What can hang from each mark:
S: G Z
Q: G H Z
N: E Q
E: H N X
Z: E
H: E

Known rows, with every way that one mark hangs from another:
(N (E H) (Q G Z)): [-2.77,+0.19,+4.00,+1.36,+1.48,-3.19,+1.39,+1.91,+2.80,-0.46,+0.52,+2.02,-0.44,-2.80,-4.58,-0.25]
(Q H (Z (E N X))): [+0.64,+2.58,-0.97,+1.44,-0.81,+1.29,-4.49,-5.27,-2.79,-3.44,-4.49,-2.94,+0.68,+3.39,+2.44,+0.30]
(Q G H Z): [-2.61,+0.81,+8.56,+0.52,-4.14,-5.07,+1.40,-3.97,+1.23,-2.21,-2.20,-3.78,-4.00,+0.90,-2.88,+0.90]
(N (Q G (Z (E H X)))): [-1.03,-1.24,+1.09,+0.97,+2.49,-2.25,-2.56,+3.82,+1.51,-2.45,-0.27,-3.80,+0.15,-0.23,-3.64,+0.73]
(Q G (H (E N))): [-0.82,+0.86,+5.67,+1.15,-3.64,-0.77,+4.63,-1.34,+1.77,+0.36,+2.12,+2.20,-3.70,+0.08,-2.02,-0.15]
(N (E X) (Q G H Z)): [+1.28,+3.60,+2.26,+4.04,+3.26,+1.20,-4.97,-1.51,-1.15,+1.23,-3.25,-3.68,-5.08,+0.61,-4.72,+1.54]
(S G (Z (E H N X))): [+0.02,+0.02,-4.18,-2.69,+4.82,-3.27,+3.69,+5.78,-1.86,-0.18,-1.74,+0.78,+2.90,-3.95,+6.84,+4.01]
(Z (E N)): [+0.18,-1.61,+1.28,-3.89,-3.80,+0.97,+0.93,+2.43,+0.65,-1.93,+0.70,+5.45,+2.64,-0.08,+1.78,-4.55]
(S G Z): [-0.23,-2.59,+1.59,-6.39,-0.24,-6.36,+4.39,+4.72,-1.71,+3.12,+0.40,+1.52,-0.55,-3.96,+5.23,+0.48]
(E (N (Q H)) X): [+1.55,-0.18,-5.68,+0.57,+0.30,+3.30,-0.06,-2.10,-2.86,+5.58,-0.74,+0.08,-2.04,+0.67,+3.84,+1.87]
(E N X): [+1.53,+0.33,-3.80,-2.23,-0.67,+4.49,+0.83,-3.43,-0.02,+2.16,+0.62,+1.86,+3.12,+0.68,+3.49,-0.94]
(N E): [+0.54,+0.27,+3.34,-3.04,-3.07,+0.29,+1.72,+0.46,+0.97,+3.56,+2.31,+7.01,+1.02,-1.22,+0.28,-7.36]
(S (Z E)): [+1.16,-1.79,-0.33,-3.37,-4.48,-3.03,+0.79,+4.77,-2.58,+0.23,-0.11,+2.22,+0.85,-0.61,+2.52,-3.82]
(Q G (H (E N X))): [+1.26,+2.53,+2.51,+2.67,-0.58,+2.10,+2.12,-2.96,+0.82,+1.24,+1.49,-0.55,-3.08,+1.18,-1.71,+0.95]
(H (E (N (Q G)))): [+0.53,-2.35,+0.76,-1.45,-1.34,+1.97,+1.81,+2.34,+2.23,+0.61,+5.15,+4.13,-0.65,-0.86,-2.53,-1.67]
(H (E N X)): [+2.62,+0.17,-4.17,-1.30,-0.17,+5.39,-0.54,-3.25,+0.14,+2.09,+4.34,+2.81,+3.83,+1.72,+2.19,-3.55]
(E H (N (Q G))): [-3.56,-2.83,+0.81,-0.78,-0.87,-2.68,+8.43,+3.08,+3.38,+1.62,+2.30,+4.42,+0.00,-3.70,-0.17,+2.79]
(N (Q G (Z E))): [-0.80,-2.52,+4.93,-1.67,-1.06,-2.55,-3.60,+4.79,+1.81,-4.03,-0.20,-1.99,-1.72,-0.14,-5.23,-1.56]

Rows:
[-0.86,+0.86,+0.93,+1.07,-3.41,-0.38,-0.68,-7.97,-1.54,-1.31,+0.65,+0.32,+0.70,+2.77,+2.04,-1.13]	(Q (H (E N)) Z)
[-1.86,+1.04,+8.89,+0.78,-3.59,-4.71,-1.24,-0.17,+0.86,-5.18,-3.17,-3.58,-3.62,+1.24,-3.76,-0.53]	(Q G H (Z E))
[+1.01,+0.67,-5.48,+1.64,+1.07,+3.17,-3.24,-5.91,-3.27,+1.47,-2.72,-2.97,-0.67,+2.25,+2.97,+3.52]	(E (N (Q H Z)) X)
[+0.20,+3.68,+2.50,+3.74,+0.35,+1.90,-1.93,-7.22,+0.34,-3.82,-1.21,-4.52,-1.45,+2.98,-2.94,+2.82]	(Q G (H (E N X)) Z)
[+2.94,-1.33,-6.38,-0.60,+1.48,+5.82,-1.83,-0.66,-0.74,+3.85,+4.75,+2.43,+2.10,+1.10,+1.60,-2.46]	(H (E (N Q) X))
[-2.01,+0.19,-3.59,+2.05,+3.70,+0.83,+1.72,-2.25,+1.82,-1.41,-0.86,-2.46,+2.00,-1.00,-0.79,+5.88]	(E H (N (Q G Z)) X)
[-1.12,+0.08,-4.92,-0.41,+0.47,+1.33,+5.69,-3.18,+1.04,+3.21,+1.24,+2.92,+4.91,-1.03,+5.24,+0.70]	(E H N X)
[+1.74,+0.68,-0.56,+1.42,+0.98,+2.57,-1.84,+3.79,-0.85,-0.11,-1.81,-0.79,-3.32,+0.30,-1.32,+1.34]	(Z (E (N (Q G H)) X))
[+1.33,-0.83,-2.90,+2.07,+0.52,+0.12,-4.69,-3.55,-3.37,+3.67,+1.59,-3.61,-1.70,+2.89,+0.83,-1.42]	(N (Q (H (E X)) Z))
[+1.15,-0.92,-1.68,+1.15,+0.20,-0.80,-5.92,+0.09,-3.80,+1.15,-2.05,-4.11,-2.24,+2.45,+0.86,-1.22]	(N (Q H (Z (E X))))
[-1.69,+2.00,+1.98,+1.33,+1.85,-0.17,-0.41,-1.16,+3.10,-7.68,-2.66,-2.67,+3.46,+0.43,-2.95,+2.70]	(Q G (Z (E H N X)))
[-1.48,-1.42,+1.90,-1.79,-1.32,+0.39,+0.04,-0.90,+1.87,-3.57,-0.58,+0.12,-0.65,-0.64,-2.84,+2.61]	(E (N (Q G Z)))
[+0.33,+0.22,+2.83,+2.35,+0.98,-1.62,-5.08,+1.97,-1.07,-1.68,-2.76,-5.85,-4.89,+1.55,-3.83,+1.29]	(N (Q G H (Z (E X))))
[+1.83,+0.37,-2.84,+1.04,+2.80,+5.02,-4.00,-2.27,+0.90,-2.24,+2.38,-1.87,+1.30,+1.86,-3.35,+1.23]	(H (E (N (Q G Z)) X))
[+0.51,+2.62,+4.43,+3.31,-0.32,-0.60,-2.57,-5.29,+0.36,-1.57,+0.35,-5.75,-2.39,+2.96,-3.65,+0.21]	(Q G (H (E X)) Z)
[-3.39,-0.72,+7.30,-0.70,-1.87,-5.52,+1.48,+2.00,+3.85,-6.16,-0.42,-1.17,+1.90,-0.61,-3.73,-1.17]	(Q G (Z (E H)))
[+0.41,-1.36,-6.16,-2.24,+6.30,-3.01,+2.16,+8.22,-2.73,+1.39,-1.73,+0.50,+1.30,-4.46,+6.26,+5.09]	(S G (Z (E H (N Q) X)))
[+2.01,+2.51,+2.02,+3.02,+2.18,+1.62,-1.28,+2.31,-0.70,+5.45,-0.93,+0.04,-6.55,-1.10,-3.67,-0.29]	(N (E X) (Q G H))
[+0.68,-1.25,-0.84,-1.75,-1.73,-0.62,+0.67,+6.94,-1.42,-2.74,-1.72,+1.58,-1.81,-1.76,-1.26,+2.03]	(S (Z (E (N (Q G)))))
[-0.24,+0.12,-3.57,-0.39,+0.47,+1.13,+2.59,+1.37,+0.62,+0.13,+0.52,+3.24,+4.97,-0.51,+3.84,-1.68]	(Z (E H N X))
[+0.25,+1.73,-1.56,+0.32,+1.28,+0.53,+3.15,-0.65,+0.84,+5.57,+1.88,+4.71,+3.49,-1.45,+2.23,-4.66]	(N (E H X))
[+0.50,-3.00,-1.02,-3.39,-2.35,+1.06,-0.48,+5.19,-0.22,-0.11,+1.25,+5.09,+0.73,-0.69,+1.20,-3.46]	(Z (E (N Q)))
[-0.06,-0.98,-1.38,-1.05,-0.12,-1.59,+2.00,+3.45,+0.49,+2.65,+2.03,+1.72,+3.82,-0.33,+2.99,-4.76]	(Z (E H X))
[-1.35,-0.73,-7.20,+0.91,+3.10,+1.35,+0.74,-3.95,-0.51,+1.28,-0.23,-0.77,+4.33,-0.08,+3.41,+3.58]	(E H (N (Q Z)) X)
